Each row was made from one small tree. The marks that hang from a mark follow it in brackets, in alphabetical order. Every link used is in the known rows. Write each row's tree.
Known rows
robad(sife(kisab(daruguz(tolo)))): .04 -.06 -.17 .00 -.67 -.12 .00 .03 -.30 .11 -.03 -.33 .15 .20 .25 .05
 -.04 .13 .27 .02 .08 -.18 .01 .14 .41 -.14 .03 -.52 -.28 -.03 -.41 .00
sife(kisab(daruguz(minom tolo(tidi)))): .09 -.05 -.21 -.20 .08 .18 .02 -.07 -.19 .25 .35 -.07 .31 -.05 .20 .47
 .04 -.14 .18 .13 -.02 -.03 .31 .15 .29 .22 .16 .01 -.28 -.03 -.09 -.08
daruguz(kisab minom): -.12 .15 .05 .12 .43 .08 -.03 .24 -.13 -.15 -.02 .22 -.16 .08 -.10 -.08
 -.20 .15 -.16 -.01 -.23 -.03 .11 .10 .06 .11 .01 .25 .29 .01 .14 -.08
gatanu(dofud liri): -.10 -.01 -.12 .36 -.07 -.05 .05 -.42 -.22 -.22 -.21 .04 -.15 -.26 -.45
 -.09 .26 -.17 -.18 -.09 -.04 .04 -.44 -.17 -.41 -.11 -.02 -.15 -.02
 -.25 .00 .70
kisab(daruguz(minom tolo(tidi)) sife): .09 -.07 .08 -.11 .16 -.05 .14 -.02 .24 .43 .20 .05 .31 -.38 .29 .47 .04
 .13 .14 .07 -.06 -.11 .30 .15 .22 .19 .20 .02 -.31 .14 .16 -.28
dofud(daruguz gatanu): -.09 .23 .34 .37 -.15 -.40 .03 .11 .10 -.62 -.28 -.18 -.24 .23 -.11 -.22
 .08 -.06 -.07 .33 .44 .42 -.27 .08 -.21 -.20 .00 -.03 .32 .25 .04 .12
robad(rano sife(kisab)): .06 .08 -.20 .02 -.30 -.10 .11 -.21 -.21 -.16 -.29 -.28 -.01 .17 -.08
 -.27 -.03 -.03 .21 -.21 .20 -.19 .05 .17 .00 -.18 .00 -.73 .24 .08 -.11
 .05
sife(kisab(daruguz(minom tolo))): .13 -.13 -.23 -.15 -.08 .14 .15 .10 -.32 .18 .26 -.13 .02 .07 .25 .38
 -.07 -.01 .08 .05 -.18 -.10 .05 .04 .31 .15 -.02 -.09 -.25 .06 -.15 .12
gatanu(dofud(daruguz)): -.06 .08 .07 .40 -.46 -.30 -.15 -.15 -.02 -.34 -.14 .09 -.22 -.01 -.22
 -.36 .07 -.11 -.06 .01 .16 .26 -.55 -.13 -.35 -.16 -.11 -.22 .03 .01
 -.13 .41
giri(daruguz(kisab minom tolo(tidi))): .09 .12 .04 -.31 .29 .42 -.20 .10 .03 .26 .21 -.06 .13 .02 .03 .30 -.20
 -.11 -.07 -.03 -.17 -.15 .52 -.11 .03 -.05 .10 .55 .04 -.15 .22 -.24
vufog(daruguz(kisab minom)): -.01 .20 -.06 .21 .22 -.05 .10 .15 -.03 -.25 .12 .29 .03 .09 -.01 -.20
 -.32 .28 -.23 -.01 -.15 -.15 .32 .06 .20 .09 -.28 .37 .26 .00 .22 -.10
giri(daruguz(kisab(sife) minom tolo(tidi))): .15 .04 .19 -.37 .31 .34 -.07 -.04 .27 .54 .17 -.11 .12 -.18 .21 .42
 -.10 .07 -.10 -.16 -.25 -.24 .50 -.06 .08 -.08 .06 .39 -.15 .01 .25
 -.48
sife(kisab(daruguz)): -.01 .01 .01 .34 -.47 -.09 .20 -.12 -.48 -.11 .02 -.12 .05 .08 .01 .12
 .09 .28 -.12 .02 -.04 -.04 -.20 .33 .21 .05 .03 -.24 .02 -.28 -.22 .16
dofud(gatanu): .01 .26 .24 .49 .09 -.27 .19 .09 .03 -.57 -.26 -.20 -.13 .13 -.30 -.09
 .21 .05 -.16 .35 .35 .22 -.16 .19 -.13 -.18 .09 .05 .45 .08 .06 .01
tolo(daruguz(kisab(sife) minom) tidi): -.07 -.04 .10 -.05 .41 .08 .06 .02 .15 .17 .13 .28 .17 -.13 -.08 -.02
 .04 .02 -.05 -.17 -.15 -.12 .27 .15 .03 .29 .21 .14 .03 -.05 .10 -.36
tidi(tolo(daruguz)): -.05 -.06 -.23 .18 -.32 -.04 .21 .21 -.33 -.32 .10 .05 .06 .10 -.38 -.02
 .38 .10 -.15 .04 .03 -.05 -.65 -.10 .03 .00 .21 -.10 .37 -.27 .14 .17
rano(sife(kisab(daruguz))): .05 .06 .27 .24 -.50 -.14 .05 -.10 -.40 .07 -.15 -.25 -.07 -.07 -.14 .15
 -.09 .37 -.04 -.16 -.21 .12 -.11 .24 .22 -.02 .01 -.05 -.23 -.42 -.33
 -.02
vufog(daruguz(minom tolo(tidi))): .19 .16 -.28 -.11 .21 -.03 -.01 -.05 .26 -.15 .41 .07 .41 -.13 .02 .15
 -.12 -.08 .07 .34 .13 -.14 .45 -.09 .16 .10 .00 .35 .01 .14 .31 -.23
gatanu(dofud(daruguz(minom tolo)) liri): -.10 -.17 -.28 -.22 .08 .10 -.12 -.19 -.02 .00 .00 .05 -.29 -.17 -.03
 .00 -.03 -.54 .13 -.09 -.04 .17 -.31 -.60 -.44 -.07 -.16 -.07 -.41 .24
 .09 .82
tidi(tolo(daruguz(minom))): -.06 -.05 -.32 .07 .00 .07 .28 .33 -.32 -.20 .24 .19 -.05 .03 -.29 .14
 .23 -.01 -.08 -.05 -.05 .00 -.44 -.21 -.03 .19 .12 .00 .30 -.03 .30 .32
vufog(daruguz(minom tolo)): .20 .10 -.32 -.04 .07 -.09 .17 .14 .16 -.25 .31 .01 .09 -.01 .07 .07
 -.17 .06 -.05 .23 -.02 -.22 .19 -.14 .18 .04 -.22 .30 .03 .19 .27 -.04
liri(gatanu(dofud(daruguz(kisab)))): -.27 .11 .23 .41 -.22 -.02 -.18 -.13 .03 -.07 -.29 .11 -.22 .29 -.03
 -.44 .11 -.04 .01 -.10 .38 .27 -.13 .13 -.39 -.09 -.28 -.16 .24 -.20
 -.37 .32
daruguz(minom): -.02 .23 -.05 .22 .24 -.08 .18 .10 -.06 -.31 .02 .07 -.17 -.09 -.14 .09
 -.06 .07 -.10 .15 -.12 -.04 -.13 .04 -.07 .14 .05 .13 .20 .14 .21 .16
vufog(daruguz(tolo)): .20 .08 -.24 .08 -.25 -.17 .08 .00 .12 -.35 .16 -.15 .20 .03 -.01 -.08
 -.04 .17 -.10 .31 .08 -.25 .03 -.04 .22 -.11 -.09 .12 .12 -.03 .14 -.13
liri(gatanu(dofud(daruguz(kisab tolo(tidi))))): -.15 .04 .10 -.02 -.06 .19 -.45 -.21 .28 .16 -.07 .03 .15 .20 .10 -.20
 .20 -.32 .26 .10 .48 .27 .19 .04 -.29 -.08 -.04 .00 .07 -.16 -.39 -.05
dofud(daruguz(kisab tolo(tidi)) gatanu(liri)): -.24 -.02 .23 -.29 .41 .14 -.32 -.12 .12 -.15 -.23 -.17 .10 .17 -.03
 -.03 .09 -.54 .12 .29 .34 .38 .25 -.13 -.15 -.21 .20 .22 .04 .07 .05
 -.04
rano(sife(kisab(daruguz(minom tolo)))): .17 -.07 .00 -.22 -.13 .09 .03 .11 -.27 .32 .11 -.25 -.09 -.07 .09 .40
 -.23 .16 .18 -.10 -.31 .05 .13 -.02 .27 .09 -.04 .09 -.49 -.07 -.23
 -.05

Write each row's tree
-.16 -.12 -.13 .07 -.12 .13 .04 .33 -.42 -.17 .01 .19 .05 .24 -.32 -.18
 .23 .13 -.21 -.10 -.12 -.04 -.42 -.04 .14 .04 .20 .00 .46 -.39 .04 -.01 -> tidi(tolo(daruguz(kisab)))
-.19 .04 .31 .20 .15 -.01 .02 -.16 .31 .32 -.22 .23 -.33 .07 .20 -.18
 .05 .04 .04 -.31 .20 .25 .00 .06 -.42 .03 -.38 -.15 -.08 .21 -.21 .21 -> liri(gatanu(dofud(daruguz(kisab(sife) minom))))
.13 .03 -.23 -.16 .27 .08 -.01 .23 .10 -.10 .24 .14 .12 .13 .14 -.10
 -.33 .11 -.10 .12 -.18 -.21 .38 -.08 .32 .02 -.21 .38 .12 .06 .17 -.22 -> vufog(daruguz(kisab minom tolo))
-.08 -.02 -.10 .08 .22 .12 .07 .32 -.20 -.21 .10 .24 -.09 .16 -.18 -.23
 -.16 -.01 -.14 -.12 -.18 -.11 -.02 .00 .01 .27 .04 .17 .26 -.19 .02 .03 -> tolo(daruguz(kisab minom))
-.16 -.21 -.19 -.36 .28 .26 -.31 -.06 -.07 .15 -.07 .17 -.24 -.04 .01
 -.14 -.16 -.49 .06 -.21 -.20 .19 -.11 -.52 -.29 -.04 -.22 .03 -.31 .15
 -.03 .57 -> gatanu(dofud(daruguz(kisab minom tolo)) liri)
-.11 .04 -.08 .00 .39 .17 -.06 .17 -.07 -.11 .20 .33 .18 .02 -.27 -.11
 -.08 -.18 .00 -.04 -.05 -.03 .26 .08 -.01 .32 .22 .28 .25 -.25 .07 -.16 -> tolo(daruguz(kisab minom) tidi)
-.16 .20 .13 .53 -.43 -.20 -.02 -.25 .08 -.22 -.25 .00 -.23 .10 -.05
 -.27 .23 -.05 .05 .04 .52 .29 -.33 .05 -.52 -.10 -.25 -.26 .15 -.07
 -.25 .48 -> liri(gatanu(dofud(daruguz)))
-.11 -.20 -.05 -.13 .25 .16 .21 .28 -.15 .23 .12 .27 -.06 .02 -.10 .06
 .22 .20 -.17 -.32 -.30 -.09 -.28 -.09 .15 .15 .06 -.01 .17 .05 .21 -.10 -> tidi(tolo(daruguz(kisab(sife) minom)))
.00 .07 .18 .01 -.10 -.23 -.05 .21 .21 -.47 -.19 -.35 -.17 .25 .05 -.10
 .07 -.20 .08 .46 .45 .33 -.20 -.04 -.10 -.26 .03 .00 .10 .34 .00 -.01 -> dofud(daruguz(tolo) gatanu)
.13 -.19 -.25 -.17 -.55 -.06 .11 -.05 -.21 .20 -.17 -.33 .16 .19 .22
 -.13 -.12 -.02 .39 -.20 .18 -.25 .22 .18 .24 -.14 .03 -.78 -.07 .01
 -.28 .05 -> robad(rano sife(kisab(daruguz(tolo))))
.00 .01 .20 .31 -.06 -.27 .39 .04 .02 .20 -.03 .17 -.08 -.29 .21 .23
 -.05 .44 -.09 -.13 -.19 -.10 -.06 .24 .12 .20 -.03 -.12 -.11 .15 .15
 .07 -> kisab(daruguz(minom) sife)
-.09 -.12 .16 .16 -.07 -.07 .13 .08 -.02 -.04 -.10 .06 -.03 .05 -.13
 -.22 .10 .25 -.19 -.16 -.21 -.20 -.20 .18 .11 .07 .10 -.08 .14 -.27
 -.10 -.26 -> tolo(daruguz(kisab(sife)))
.29 -.23 -.04 -.47 -.03 .12 .13 .07 -.16 .40 -.03 -.24 -.07 -.07 .04 .25
 -.34 -.02 .28 -.35 -.18 -.01 .36 .04 .10 .08 -.04 -.18 -.30 -.06 -.07
 .02 -> robad(rano(sife(kisab(daruguz(minom tolo)))))
-.28 -.06 -.01 .02 .24 .13 -.17 -.18 -.22 .02 -.16 .34 -.35 -.04 -.12
 -.25 -.17 -.35 -.07 -.32 -.17 .25 -.19 -.36 -.41 -.01 -.24 .01 -.18 .06
 .03 .71 -> gatanu(dofud(daruguz(kisab minom)) liri)
.09 -.09 .16 .03 -.17 -.13 .04 -.14 .22 .33 .07 -.09 .40 -.32 .19 .34
 .18 .24 .07 .14 .05 -.15 .10 .28 .24 .04 .30 -.09 -.22 -.10 -.01 -.41 -> kisab(daruguz(tolo(tidi)) sife)
-.09 -.06 .23 .07 .12 -.10 -.11 -.06 .16 .17 -.14 .32 -.31 -.10 .10 -.27
 -.12 .02 -.07 -.32 -.17 .20 -.19 -.13 -.22 -.03 -.27 -.11 -.20 .34 -.08
 .12 -> gatanu(dofud(daruguz(kisab(sife) minom)))
.05 -.01 .08 -.40 .68 .23 -.15 .00 .32 .38 .14 .06 .20 -.20 .21 .25 .01
 .01 .05 .02 -.21 -.14 .41 .08 .21 .10 .23 .25 -.10 .19 .12 -.66 -> daruguz(kisab(sife) minom tolo(tidi))
.08 .06 -.01 -.24 .12 .34 -.05 .26 -.08 .17 .09 -.11 -.16 .10 .08 .22
 -.28 .02 -.17 -.10 -.33 -.22 .28 -.17 .06 -.07 -.07 .43 .06 -.09 .16
 -.08 -> giri(daruguz(kisab minom tolo))
-.12 .01 .10 -.13 .06 -.11 -.01 -.07 .07 -.38 -.27 -.36 -.18 .14 -.04
 .01 .15 -.41 .06 .33 .36 .29 -.21 -.26 -.27 -.28 .02 .00 -.05 .27 .14
 .38 -> dofud(daruguz(tolo) gatanu(liri))
.14 -.01 -.05 -.30 .46 .10 -.04 -.06 .42 .27 .29 .13 .40 -.18 .25 .13
 -.13 .13 -.02 .04 -.12 -.22 .65 .03 .33 .06 -.08 .34 -.12 .17 .24 -.65 -> vufog(daruguz(kisab(sife) minom tolo(tidi)))
-.04 -.04 .28 -.39 .10 .00 -.37 -.12 .36 .22 -.05 -.04 .20 -.01 .29 -.03
 .01 -.01 .07 .09 -.01 .03 .08 .07 .17 -.10 .21 .06 -.16 .11 -.03 -.65 -> dofud(daruguz(kisab(sife) tolo(tidi)))
-.02 .12 -.17 .11 .17 -.02 .10 .02 -.01 -.27 .26 .18 .18 -.11 -.29 .04
 .09 -.16 .04 .09 .08 -.04 .07 .03 -.14 .33 .26 .16 .14 -.10 .20 .07 -> tolo(daruguz(minom) tidi)
-.07 -.16 -.19 -.08 -.27 -.02 -.21 -.34 -.05 -.14 -.13 -.09 -.16 -.09
 -.11 -.11 .10 -.45 .04 .01 .07 .14 -.48 -.44 -.37 -.20 -.09 -.21 -.34
 .03 -.04 .65 -> gatanu(dofud(daruguz(tolo)) liri)
.13 -.03 .06 -.18 .12 .01 -.13 -.18 .37 .17 .14 -.01 .50 -.08 .15 -.01
 .01 .23 -.08 .15 -.04 -.27 .45 .15 .41 -.10 .02 .23 -.02 -.06 .10 -.75 -> vufog(daruguz(kisab(sife) tolo(tidi)))
.03 -.01 .01 .09 -.20 -.09 -.08 .01 .01 .04 .12 -.04 .41 -.14 .05 .24
 .06 .04 .14 .30 .13 -.05 .16 .20 .20 .10 .33 .05 -.02 -.27 -.02 -.20 -> kisab(daruguz(tolo(tidi)))
.18 .06 .11 -.12 -.08 .00 .07 -.22 -.20 -.09 -.28 -.38 -.13 -.01 -.34
 -.04 -.08 .07 .03 -.24 -.08 .03 .01 .16 -.10 -.16 .02 -.23 .12 -.23
 -.07 -.05 -> robad(rano(sife(kisab)))
.14 -.07 .18 .03 -.39 -.11 .17 -.13 -.32 .17 -.28 -.23 -.07 -.05 -.18
 -.01 -.19 .22 .06 -.36 -.06 -.01 .06 .26 .02 -.05 .01 -.30 .00 -.36
 -.17 .02 -> robad(rano(sife(kisab(daruguz))))
.12 -.17 .05 -.05 .01 -.11 .30 .13 .13 .33 .09 .01 .00 -.26 .35 .37 -.07
 .29 .08 -.02 -.21 -.14 .02 .07 .24 .15 .04 -.09 -.29 .23 .14 -.09 -> kisab(daruguz(minom tolo) sife)
-.03 .04 -.04 .14 -.36 -.07 -.12 -.17 .20 -.06 -.14 -.16 -.15 .16 .11
 -.15 .23 -.24 .19 .15 .52 .22 -.31 -.07 -.40 -.15 -.20 -.25 -.01 .06
 -.32 .36 -> liri(gatanu(dofud(daruguz(tolo))))
.20 .13 -.22 .00 -.11 -.14 -.05 -.17 .24 -.27 .27 -.08 .48 -.09 -.05 .05
 .06 -.01 .00 .40 .22 -.18 .29 .05 .20 -.07 .06 .28 .09 -.10 .15 -.38 -> vufog(daruguz(tolo(tidi)))
-.10 -.23 .04 .03 -.10 .07 .15 .17 -.20 .11 -.03 .12 .05 .08 -.19 -.07
 .36 .31 -.22 -.22 -.23 -.12 -.49 .01 .18 -.03 .18 -.15 .27 -.19 .05
 -.21 -> tidi(tolo(daruguz(kisab(sife))))
-.05 .07 .22 .04 .46 .03 .11 .08 .07 .15 -.11 .14 -.18 -.10 .10 .04 -.10
 .30 -.22 -.14 -.34 -.12 .08 .16 .10 .09 -.01 .10 .09 .17 .15 -.28 -> daruguz(kisab(sife) minom)
.06 -.10 .14 -.19 .18 .09 -.08 .04 .16 .17 -.12 -.12 .01 -.02 .15 .05
 .06 .25 -.11 .02 -.28 -.23 -.03 .17 .25 -.10 .12 .03 .01 -.02 -.04 -.51 -> daruguz(kisab(sife) tolo)
.00 -.24 .16 -.15 -.19 -.04 -.31 -.08 .23 .22 -.15 .04 -.14 .01 .17 -.28
 .00 -.04 -.01 -.13 -.09 .11 -.30 -.15 -.03 -.25 -.12 -.24 -.27 .15 -.26
 -.17 -> gatanu(dofud(daruguz(kisab(sife) tolo)))
-.05 .07 -.03 .29 -.16 -.21 -.08 -.02 .00 -.28 .00 .25 -.32 -.07 -.09
 -.21 -.10 -.20 .00 -.07 .07 .28 -.35 -.24 -.39 .00 -.20 -.10 -.06 .26
 -.01 .53 -> gatanu(dofud(daruguz(minom)))
-.01 .04 -.12 .04 -.05 .04 -.03 -.05 .24 .03 .01 -.01 -.23 .11 .19 .00
 .09 -.32 .27 .07 .42 .25 -.10 -.19 -.47 .00 -.27 -.13 -.10 .24 -.19 .45 -> liri(gatanu(dofud(daruguz(minom tolo))))
